Each row was made from one path, in order. Every step used is in the known rows, and no mark comes twice. Write each row's path.
Known rows
mekug-veko-febuz: [ 1.48  0.26 -0.91  0.04 -0.49 -0.48  0.74 -0.27  1.78 -0.42  0.10  3.00
  0.01 -0.53  0.65  0.90 -1.02  0.87  0.39  0.59  0.79  0.25]
febuz-gileki-durosir: [ 0.49 -0.48 -1.50 -0.88  1.33  0.47  0.22 -1.02 -0.28  0.62  0.00 -0.46
 -3.55 -1.49 -5.12 -0.09  0.55 -0.88  1.55 -0.11  0.56 -0.29]
gileki-durosir-veko-fovez-zivir: [-0.68 -1.51 -2.00 -1.74 -1.83  1.17  1.90 -1.01  1.64 -4.63  0.95  2.73
  0.08 -0.95 -1.02  0.20 -2.13 -0.47  0.78  0.01 -1.21 -1.78]
mekug-veko-febuz-gileki-durosir: [ 1.73 -0.36 -2.36 -0.84  0.94  0.14  0.82 -1.23  1.15  0.22  0.04  2.00
 -3.50 -1.97 -4.57  0.70 -0.29 -0.20  1.92  0.33  1.12 -0.09]
febuz-gileki-mekug: [ 0.58 -0.76 -1.29 -1.67 -1.50 -0.91  2.46 -0.98 -0.18  0.53  1.06 -1.13
 -1.62 -0.64 -2.38 -1.34  0.40  0.85 -0.91  0.16  0.25 -1.16]
fovez-zivir-durosir-veko-febuz: [ 3.01 -0.22 -2.11  0.24 -1.98  1.74  0.56 -0.30  3.25 -1.24 -0.77  4.29
  1.11 -0.66 -1.11  0.66 -1.92 -0.76  1.94 -0.59  0.38  0.43]
zivir-fovez-gileki-mekug: [ 0.44 -1.66 -4.49 -0.73 -1.05 -1.41  3.07 -0.85  0.47 -4.74  3.23 -0.11
 -1.48  0.20 -0.97 -0.99  0.38  0.40 -0.16  0.94 -1.71 -0.78]
febuz-zivir: [-0.12 -0.56 -1.60  0.78 -2.20 -0.49 -0.56  0.22 -1.23  0.23 -0.45 -1.21
 -1.80 -0.30 -0.46  0.83 -0.78  0.35  1.34 -0.38  0.44 -0.57]
gileki-mekug-veko-durosir: [-0.38  1.33  2.08 -0.52  1.03 -1.57  0.08 -1.69  2.32 -4.26  0.12  3.07
 -1.24 -1.27 -0.25  0.27 -0.05  0.93 -2.30  1.04  0.20 -0.95]
zivir-mekug-veko-fovez: [ 0.04  0.53  1.52 -0.87 -0.67 -2.05  1.46 -0.46  2.50 -1.75  0.46  2.88
  1.08 -1.20  0.13  0.11 -1.06  0.83 -0.07  1.19 -0.30 -1.52]
fovez-gileki-mekug: [-0.17 -1.47 -2.48 -0.68 -0.63 -0.55  2.22 -0.72 -0.28 -3.29  2.52  0.78
 -1.96 -0.52 -1.92 -0.72  0.54  1.04 -0.06  0.56 -1.07 -0.77]
fovez-gileki-durosir-veko-febuz-zivir: [ 2.38 -2.02 -3.89  0.44 -1.28  0.62  0.24 -0.46  0.81 -3.00  0.96  1.89
 -3.21 -1.71 -5.62  2.09 -1.19  0.45  3.01 -0.32  0.77 -0.29]
zivir-fovez: [ 0.77 -0.38 -2.35  0.02 -0.44 -1.13  0.82 -0.21  1.00 -1.94  0.87 -1.12
  0.77  0.90  1.19 -0.28 -0.11 -0.80 -0.13  0.42 -0.85 -0.08]
gileki-mekug-veko: [-0.77  0.31  0.39 -1.90 -0.10 -1.61  1.28 -1.25  1.46 -4.20  0.45  1.48
  0.29 -0.89  0.15 -0.53 -0.75  0.06 -2.02  1.15 -0.48 -0.78]
zivir-durosir-veko-fovez-gileki: [ 1.18 -0.56 -1.60 -1.14  0.38  0.60  1.27 -0.14  2.26 -8.70  3.47  3.24
  2.44 -1.21 -2.79  0.76 -1.94 -0.17  2.65  0.07 -1.02 -1.30]
mekug-veko-febuz-zivir: [ 1.18 -0.35 -2.47  0.87 -2.73 -0.90  0.04  0.01  0.39 -0.22 -0.45  1.53
 -1.87 -0.77  0.05  1.63 -1.57  1.17  1.68  0.14  1.11 -0.40]
durosir-veko: [ 0.89 -0.14  1.70 -2.01  0.56  0.05  0.10  0.04  1.70 -3.55  0.55  0.64
  2.70 -0.75 -2.43  0.24 -1.15 -0.98 -1.49 -0.25  0.28 -0.53]
mekug-veko-fovez: [-0.87  0.36  0.22 -1.44 -0.35 -1.23  1.31 -0.49  1.58 -5.19  1.59  2.18
  2.38 -0.40  1.80  0.44 -1.90  0.93  0.07  0.96 -0.64 -1.64]
veko-durosir: [ 0.21  1.00  1.63  1.12  1.14 -0.14 -1.08 -0.58  1.09 -0.84 -0.27  1.77
 -1.42 -0.52 -0.26  0.73  0.59  0.90 -0.49  0.01  0.59 -0.19]
fovez-zivir-mekug-veko: [-0.71  0.29  0.30 -0.94 -1.35 -1.27  1.28  0.20  0.82  1.93 -0.89  3.23
 -2.34 -1.91  0.06 -0.79 -0.45 -1.04 -0.76  0.48 -0.50 -1.00]
febuz-gileki: [ 0.60 -0.31 -0.76 -1.30 -0.44 -0.27  1.19  0.31 -1.05  1.82  1.00 -1.27
 -1.38 -0.80 -2.31 -0.65  0.16  0.07  0.47 -0.50  0.68 -0.96]

Which path is each row?
[ 3.44 -0.94 -0.81  1.13 -1.69 -0.54 -0.49 -0.86  2.61  3.19 -2.50  2.12
 -3.44 -2.05 -6.23  1.48 -0.23  0.10  1.74  0.03  1.60  0.28] => gileki-durosir-veko-febuz-zivir-mekug
[ 0.29 -1.73 -5.54  0.56 -1.72 -1.25  1.43  0.58 -1.28 -3.98  3.07 -1.10
 -2.73 -0.22 -1.23  0.46 -0.41 -0.14  2.39  0.02 -1.17 -1.01] => febuz-zivir-fovez-gileki
[ 2.78 -0.59 -1.42  2.43 -3.35 -1.12  0.07  0.09  0.86  6.44 -2.18  1.33
 -3.65 -0.97 -2.25  0.86  0.26  1.52  2.01 -0.05  1.51  0.19] => veko-febuz-zivir-mekug
[ 2.24 -0.84 -2.94  0.14  0.22  0.80  0.69 -1.16  0.62  2.49 -0.22  0.82
 -4.02 -1.23 -4.84  0.54  0.47  0.32  2.55 -0.09  1.25  0.30] => veko-febuz-gileki-durosir
[ 1.84  0.02 -1.74 -1.19 -0.84 -0.64  1.91  0.11  0.51  1.33  1.04  1.54
 -1.37 -1.30 -1.68  0.12 -0.77  0.89  0.85  0.02  1.40 -0.80] => mekug-veko-febuz-gileki
[ 2.49 -0.58 -2.38 -0.15 -1.58  0.12  1.82  0.20  0.00  3.86  0.69  0.21
 -1.87 -0.45 -1.98 -0.01  0.05  1.41  1.56 -0.46  1.52 -0.35] => veko-febuz-gileki
[ 2.40  0.49  0.20  0.57 -0.80 -1.19  0.77 -0.28  2.68  3.24 -1.21  3.89
 -1.14 -1.32 -1.00  0.52 -0.16  0.80  0.30  0.84  1.19  0.42] => zivir-mekug-veko-febuz
[ 0.59 -0.74  0.36 -1.77  0.67  0.32  0.61 -1.39  2.99 -6.39  1.00  1.88
  2.34 -0.92 -3.06  0.96 -1.69 -0.15  0.42  0.48 -0.41 -1.17] => gileki-durosir-veko-fovez
[-1.53 -1.10 -2.99 -2.67 -3.83 -0.99  4.43 -0.80  0.13 -2.77  2.22  2.11
 -1.03 -0.95  1.75 -1.33 -1.93  1.12 -0.25  0.52 -1.30 -3.11] => febuz-gileki-mekug-veko-fovez-zivir
[ 2.54 -0.17 -1.18 -0.40  0.72 -0.67  0.91 -1.24  1.94  3.29 -1.08  2.65
 -4.64 -2.62 -6.18  0.33  0.49 -0.25  1.82  0.56  1.49  0.03] => zivir-mekug-veko-febuz-gileki-durosir
[ 1.85 -0.97 -3.23  1.95 -3.38 -0.08  0.02  0.06 -0.25  2.37 -0.75  0.36
 -2.29  0.02 -0.15  1.47 -0.82  1.69  2.41 -0.32  1.23  0.06] => veko-febuz-zivir
[ 1.59 -0.15 -1.39 -0.41 -1.39 -0.97  1.81 -1.28  2.44 -1.28  0.02  3.00
 -0.19 -0.35  0.34  0.25 -0.78  1.54 -0.64  1.11  0.48  0.03] => gileki-mekug-veko-febuz
[-0.53  0.36 -2.67 -0.64 -2.62  0.10  1.91 -1.49  2.46 -5.50  0.28  4.32
  0.69 -0.54  2.12 -0.54 -2.38 -0.45  1.65  0.71 -1.69 -1.27] => gileki-mekug-veko-fovez-zivir-durosir
[ 0.42 -1.77 -1.67 -2.25 -1.14 -0.68  3.46 -1.04  1.70 -7.71  3.97  1.86
  1.40 -0.70 -2.28 -0.28 -1.15  1.51 -0.53  0.75 -1.30 -2.00] => durosir-veko-fovez-gileki-mekug
[ 1.04 -1.33 -4.38  0.37 -3.07 -1.23  1.88 -0.54  0.07 -2.77  1.60  2.21
 -3.41 -1.20 -1.56  1.08 -1.26  1.93  1.70  0.57  0.38 -0.94] => fovez-gileki-mekug-veko-febuz-zivir
[ 3.82 -0.37 -1.77 -1.33 -1.59  0.09  1.97 -1.41  3.17 -1.40  0.28  1.79
  0.49 -1.03 -4.26 -0.38 -0.96  0.33  0.56 -0.08  1.12 -0.35] => zivir-durosir-veko-febuz-gileki-mekug
[ 0.97 -0.92 -0.23 -2.64  0.37  0.18  1.58 -1.19  2.26 -4.98  1.82  0.96
  1.28 -1.43 -4.72  0.48 -1.57 -0.06  0.76  0.11  0.10 -1.87] => febuz-gileki-durosir-veko-fovez
[-0.47  0.61  0.44 -0.65  1.42 -1.36  0.90 -1.28  1.52 -6.18  2.13  3.75
 -2.67 -1.79 -1.62  0.30  0.18  1.09 -1.25  1.01 -0.36 -1.23] => fovez-gileki-mekug-veko-durosir
[-0.16  0.12 -2.99  0.81 -2.47  1.29  0.78 -0.49  1.43 -2.53 -0.16  3.17
  0.56  0.10  2.17 -0.08 -1.86 -0.54  3.31 -0.16 -1.28 -0.70] => veko-fovez-zivir-durosir
[ 0.36 -1.38 -1.30 -1.85 -0.14 -0.08  2.39  0.23  1.09 -7.45  4.36  2.04
  1.97 -1.00 -2.25  0.54 -1.49  0.79  0.95  0.16 -1.03 -1.97] => durosir-veko-fovez-gileki
[ 0.15  0.45  0.83 -0.14 -1.27 -2.39 -0.35  0.11  0.71  1.01 -1.33  1.50
 -2.29 -2.04 -1.99  0.44 -0.64 -0.43  0.04  0.51  0.58 -0.93] => febuz-zivir-mekug-veko
[ 2.28  0.53 -2.98  1.39 -2.48 -0.46 -0.32 -1.40  2.57 -2.63 -1.50  2.92
 -1.11 -0.79 -0.95  1.17 -1.89  0.18  2.81  0.42  0.64  0.34] => gileki-mekug-veko-febuz-zivir-durosir
[-0.98 -0.91 -2.47 -1.01  1.83 -0.12  1.27 -1.21  0.87 -7.44  2.95  3.16
 -2.02 -1.81 -3.12  0.94 -0.82 -0.04  2.49  1.09 -1.31 -1.15] => mekug-veko-fovez-gileki-durosir
[-0.39 -0.68 -3.01 -2.00 -0.01 -2.25  2.81 -0.95  1.19 -7.37  3.28  1.38
 -0.67 -0.79 -0.47 -0.72 -0.57 -0.34 -0.98  1.45 -1.62 -1.22] => zivir-fovez-gileki-mekug-veko
[-0.80 -0.11 -0.26 -1.80 -1.30 -1.79  2.39 -1.46  2.18 -5.71  1.63  2.07
  2.07 -0.29  1.47 -0.17 -1.77  1.49 -0.99  1.47 -0.97 -1.83] => gileki-mekug-veko-fovez
[-1.05 -0.68 -1.94 -1.40  0.16 -0.96  2.37  0.13  0.23 -7.17  4.23  2.81
  0.34 -1.15 -0.21  0.46 -1.36  1.05  1.46  0.85 -1.34 -1.93] => mekug-veko-fovez-gileki
[ 0.97  0.69 -1.76  1.78 -1.38  0.32 -1.96 -0.28  0.57 -1.57 -1.46  0.48
 -0.90 -0.45 -1.31  1.01 -1.18 -1.05  3.46 -0.47  0.32  0.40] => febuz-zivir-durosir
[-0.06  0.39 -1.25 -0.71  1.07 -2.25  1.48 -1.43  2.25 -7.58  2.71  2.97
 -2.02 -1.12 -0.79  0.09  0.14  0.55 -1.39  1.34 -0.97 -1.28] => zivir-fovez-gileki-mekug-veko-durosir
[ 0.59 -0.81 -3.80  0.68 -2.46 -1.64  0.32  0.04 -0.13 -1.69  0.39 -2.21
 -0.96  0.67  0.79  0.39 -0.73 -0.46  1.07  0.04 -0.49 -0.62] => febuz-zivir-fovez
